In the rows, zero is written as 128.
Known rows, with every step that occurs
namu > feviv > sadok > taza > pasiv > pota: [146 124 105 183  83 131 133 103 138 151 121 146 188 135 162 171 118  95
 117 131 106  62 115  93 160 164  34]
taza > sadok > feviv: [153 168 100 111 137  84 154  99 110  98 135 180 159 185 103 178 156 158
 130 141 139 136 107 158 160  87 143]
kevis > feviv > pasiv: [105 115 139 115 169 126 215 123 170 128 129 129 168 157 110 113 173 116
 149 184 165 183 137 116 128 117 145]
pumu > feviv > sadok > taza > pasiv > pota: [121 141 148 135  77 126 141 121 173 184 137 161 157 118 173 155 102 104
 122 138 120  82 147 110 135 184  62]
sadok > taza: [148 138 149 165 127 126 162 120 127 156 124 154 132 161 141 148 151 127
 130 181 161 129 103 139 158 143 151]
pasiv > taza: [143 169 140  97 124 135 165 107 122 116 150 140 135 147 124 117 153 176
 145 161 148 139 144 186  98 122 147]
pota > sadok > feviv > pasiv: [127 111 116  99 177  94 183 118 139  98 138 124 135 185 122  92 179 114
 151 146 127 175 147 186 131 113 141]
taza > pasiv > feviv > sadok: [110 126 145  74 104 137 135 115 159 145 155 175 143 178 160 122 137  97
 139 112 127 130 127 113 116 110  93]
kevis > feviv: [124 141 121 126 142 141 203 122 145 138 128 148 154 153 112 132 165 179
 150 196 185 163 128 127 147 104 161]
taza > pasiv: [119 159 134 148 105 148 177 103 130 164 124 153 141 150 148 126 152 140
 130 139 149 140 125 126 145 108 116]
kevis > feviv > pasiv > pota > sadok: [119 103 128 123 142 132 197 122 180  81 133  75 160 129 103  91 163 155
 157 204 156 191 175 151 145 154 110]
sadok > taza > pasiv: [135 158 143 163 111 145 170 108 120 170 122 148 147 151 161 165 126  95
 120 152 150 121  94 136 160 143 119]
pota > pasiv > taza > sadok > feviv: [150 170 108  69 149 107 171 126 124  60 151 125 141 183 103 179 131 204
 131 118  92 130 136 221 117 113 123]
dedo > feviv > sadok: [129 102 123 115 145  98 158 131 137 144 147 157 162 174 144 149 174 132
 154 127 161 142 143 110 153  70 138]
namu > feviv > sadok > taza: [153  98  99 150 127  95 139 115 135 173 127 165 164 162 155 156 159 122
 129 151 132  76 115 107 149 148  98]
namu > feviv: [149 113 101 179 112 119 166  95 136 148 110 161 128 146 118 108 186 174
 139 169 134 120 126 128 149 101 116]
dapek > feviv > sadok: [146 127  94 118 121  87 162 128 130 179 143 173 183 190 172 102 178 131
 133 123 173 106 152 104 124 145 103]
dedo > feviv > sadok > taza: [145 106 139 136 150  95 150 136 126 148 148 152 166 178 152 190 151  93
 143 141 162 126 112 122 170 109 139]
pasiv > feviv > dedo: [127  97 157  94  90 112 147 109 172 125 163 176 106 188 102  94 163 119
 163 121 144 162 129 165 107  95 125]
dedo > feviv: [131 123 141 162 132 119 173 117 125 124 128 150 128 162 121 133 172 150
 154 158 168 168 129 140 166  66 159]
pumu > feviv: [124 128 144 133 111 113 179 115 175 177 128 174  95 129 132  91 170 182
 143 175 150 134 159 142 122 123 142]
taza > sadok > feviv > dapek: [180 180  93 111 156  80 181 127 103 119 131 198 119 193 105 181 151 130
 119 122 154 123  95 152 172 105 129]
taza > sadok > feviv > pasiv > pota: [145 145 123 130 136  82 154  95 142  51 132 157 186 172  95 154 140 109
 129 131 105 152 124 136 151 117  96]
pota > pasiv > taza: [134 138 140 100 136 146 185 144 147 115 141  98 116 158 132 112 152 213
 142 143 110 131 162 195  99 128 132]
namu > feviv > dapek: [173 127  91 172 128 111 186 127 127 170 106 176  90 156 120 105 182 147
 128 151 143 103 118 119 160 117 104]
feviv > sadok > taza: [140 120 135 115 139 103 145 136 133 177 140 162 164 178 163 164 153 101
 129 147 149 102 119 114 145 150 134]
pota > pasiv > taza > sadok: [144 147 123  80 126 116 168 125 151  92 144  99 134 154 120 165 149 220
 125 132 110 133 160 207 121 139 116]
pasiv > taza > sadok > feviv: [166 197 108  67 138  94 148  88  99  62 162 165 158 172  99 180 129 169
 136 133 131 134 119 210 118 105 133]
pasiv > taza > sadok > feviv > dapek: [186 212 100  64 159  86 170 120  89  84 161 177 120 179 101 186 127 140
 124 114 138 123 110 203 129 120 121]
namu > feviv > sadok > taza > pasiv: [137 116  98 152 110 116 144 101 130 185 123 163 176 149 169 172 141  90
 117 124 120  73 105 104 153 147  66]
pasiv > feviv > dapek: [157 139 152 118 130 124 166 144 147 126 144 188  59 181 115  91 160 119
 141 152 153 144 112 138 138 113 134]

Rows
[173 180  95  73 170  99 190 157 116  81 143 138 104 187 103 181 128 172
 120  95 100 118 126 211 134 127 115]  pota > pasiv > taza > sadok > feviv > dapek
[125 137 134 117 123 126 150 121 133 192 137 159 177 166 185 177 130  79
 117 121 140  97 112 107 150 152  99]  feviv > sadok > taza > pasiv
[154 156 113 170  77 118 143 117 122 161 134 151 208 157 192 154 107  73
 114 115 150  80 124  97 153 203  37]  dapek > feviv > sadok > taza > pasiv > pota
[154 145 144 116 119 138 158 134 132 134 140 133  50 160 146 123 120  74
 129 155 155 144  99 189 173 171 100]  pota > sadok > taza > pasiv > feviv > dapek
[146 138 145  87 152  78 161  90 137  49 158 112 167 147 105 168 148 121
 142 122 137 188 143 194 127  97 121]  dedo > feviv > pasiv > taza > sadok
[135 120 125 155 138  92 188 113 147 144 124 152 170 176 153  69 186  94
 134 138 158 152 145 120 119 147 109]  dapek > feviv > pasiv
[136 160 136  79 176 107 175 107 123  71 159 148 160 181 113 112 147  95
 147 122 109 154 130 190  80 112 138]  sadok > feviv > pasiv > taza
[138 142 128 142 108 139 161 105 122 160 120 105 120 141 160 141 137 126
 126 169 157 140 121 184 178 164 113]  pota > sadok > taza > pasiv
[151 134 106 138 122  81 150 127 124 182 140 167 188 185 186 140 151  90
 122 136 174  93 121 117 142 181 104]  dapek > feviv > sadok > taza
[139 109 146 121 142 137 188 182 177 125 131 143  45 187 122  87 157 149
 137 134 118 140 131 143 139 119 120]  pota > pasiv > feviv > dapek
[134 139 113 102 168  70 168  97 137  88 135 164 174 186 106 160 161  96
 127 122 115 160 114 154 141 100 127]  taza > sadok > feviv > pasiv
[162 175 127  79 114 103 147  88 121  96 158 141 147 144 118 163 147 193
 131 152 147 140 142 197 122 128 125]  pasiv > taza > sadok
[150 147 136 129 131 103 198 149 165 197 124 189  55 138 129  93 168 153
 131 149 159 121 147 135 133 136 133]  pumu > feviv > dapek
[134 133 145 166 102 132 140 122 127 124 141 133 191 149 160 201 102  70
 130 123 141 113 113 105 180 127  76]  dedo > feviv > sadok > taza > pasiv > pota
[122 109 149  72 122 112 127 129 163 132 163 184 133 189 141 103 161 125
 151 141 138 134 139 117 114 107 126]  pasiv > feviv > sadok
[163 177  98 146 116 140 180 132 103 106 126 139 105 155 126 118 122 128
 130 129 135 128 132 170 176 140  77]  taza > pasiv > pota > sadok > feviv > dapek
[152 120 130 145 128 115 154 118 130 144 131 110 112 148 145 130 163 160
 137 198 165 143 130 188 167 163 146]  pota > sadok > taza
[132 132 155 119  98 145 138 103 142 116 145 116  91 155 153 119 121 107
 139 173 143 158 109 200 160 160 109]  pota > sadok > taza > pasiv > feviv
[128 138 157  87 155 118 175 109 149 106 154 126 149 153 123  95 160 121
 141 142 126 156 154 179  79 131 128]  feviv > pasiv > taza
[140 151 104 140 106 105 158 118 117 199 137 166 197 175 202 158 129  70
 113 106 167  88 110 113 145 187  73]  dapek > feviv > sadok > taza > pasiv
[138 165 105 149  94 148 163 101 114  88 132 123 141 153 124 121 126 153
 140 150 126 143 138 179 163 126  84]  taza > pasiv > pota > sadok > feviv
[124 102 143 104  91  93 178 107 191 187 145 180 101 148 112  99 170 158
 154 124 147 131 168 164 101 114 124]  pumu > feviv > dedo
[150 162 161 133 116 145 163 136 130 147 138 174  75 171 145 144 113  49
 121 139 146 130  71 144 157 154 101]  sadok > taza > pasiv > feviv > dapek
[117 109 166 151 113 112 175 115 205 132 126 146 124 117 119  70 155 132
 142 162 113 147 178 125 112 151  97]  pumu > feviv > pasiv > pota
[138 138 118  59 175 102 170 108 123  62 166 108 136 174 115 100 157 126
 154 139 118 174 156 238  90 129 134]  pota > sadok > feviv > pasiv > taza
[132  83 145 163 131 112 167 114 163  63 133  76 143 137 111  90 170 134
 159 167 140 197 174 164 171 115 106]  dedo > feviv > pasiv > pota > sadok
[123 149 171 139  96 150 144 102 140 125 139 159 111 165 144 139 115  77
 131 155 134 142  82 150 148 141 113]  sadok > taza > pasiv > feviv
[150 143 101  90 114  65 157  88 127 108 151 193 164 201  90 186 151 131
 140  91 136 139 113 179 141  85 120]  taza > sadok > feviv > dedo
[111 147 117 102 134 140 183 125 142 178 145 144 193 157 165 200 113  85
 129 157 175 116 106 102 151 151 107]  kevis > feviv > sadok > taza > pasiv
[111 123 160  92  69 137 154  93 165 131 158 172 113 180 122 111 138  90
 154  97 131 158 118 158 113  96  91]  taza > pasiv > feviv > dedo
[148 115 103 122  93 103 156 108 138  84 150 139 142 181  90 115 148 158
 162 127 130 142 158 199 134 118 101]  pasiv > pota > sadok > feviv > dedo
[132 112 161  91 129 109 116 131 155 135 163 178 134 190 152 141 140  87
 141 152 141 117 109 126 128 146 126]  pasiv > feviv > sadok > taza
[177 159  96 143 135 116 177 147 108  93 132 144  95 168 103 111 144 152
 140 153 145 132 137 173 171 138 110]  pasiv > pota > sadok > feviv > dapek
[116 146 159 121  95 155 155 100 148 120 141 167 105 163 137 104 138 116
 142 143 135 160 113 144 132  98 110]  taza > pasiv > feviv
[136 140 125 155  72 157 161 102 143 120 121 100 133 121 141 100 139 177
 137 167 141 148 160 163 167 148  78]  taza > pasiv > pota > sadok
[144  85 153 183 134 105 157 118 146  66 131  73 141 139 119 131 141  95
 148 179 143 181 144 177 181 152 109]  dedo > feviv > pasiv > pota > sadok > taza
[126 108 154  95  74 125 139  94 157 129 162 121  96 170 132 129 125  82
 151 125 142 160 117 215 139 154  86]  pota > sadok > taza > pasiv > feviv > dedo
[150 121 108 141  83  86 178 106 140 172 142 174 157 188 137  97 173 128
 145 108 177 135 143 151 119 130  98]  dapek > feviv > dedo
[120 153 127 131 106 153 171 128 146 140 140 133 212 141 156 200  93 101
 130 163 158 109 118  92 162 172  80]  kevis > feviv > sadok > taza > pasiv > pota
[161 135 130 164 150 112 196 145 117 142 125 164  93 165 117 134 168 123
 143 139 178 157 116 129 179  75 147]  dedo > feviv > dapek
[159 172 108  43 117  72 147  79 115  75 178 171 164 188  83 189 131 142
 148  84 130 132 127 227  96 101 114]  pasiv > taza > sadok > feviv > dedo
[121  95 152 152 163 106 186 114 154 108 130 130 149 166 121 113 182  92
 153 140 147 189 134 132 148  72 145]  dedo > feviv > pasiv
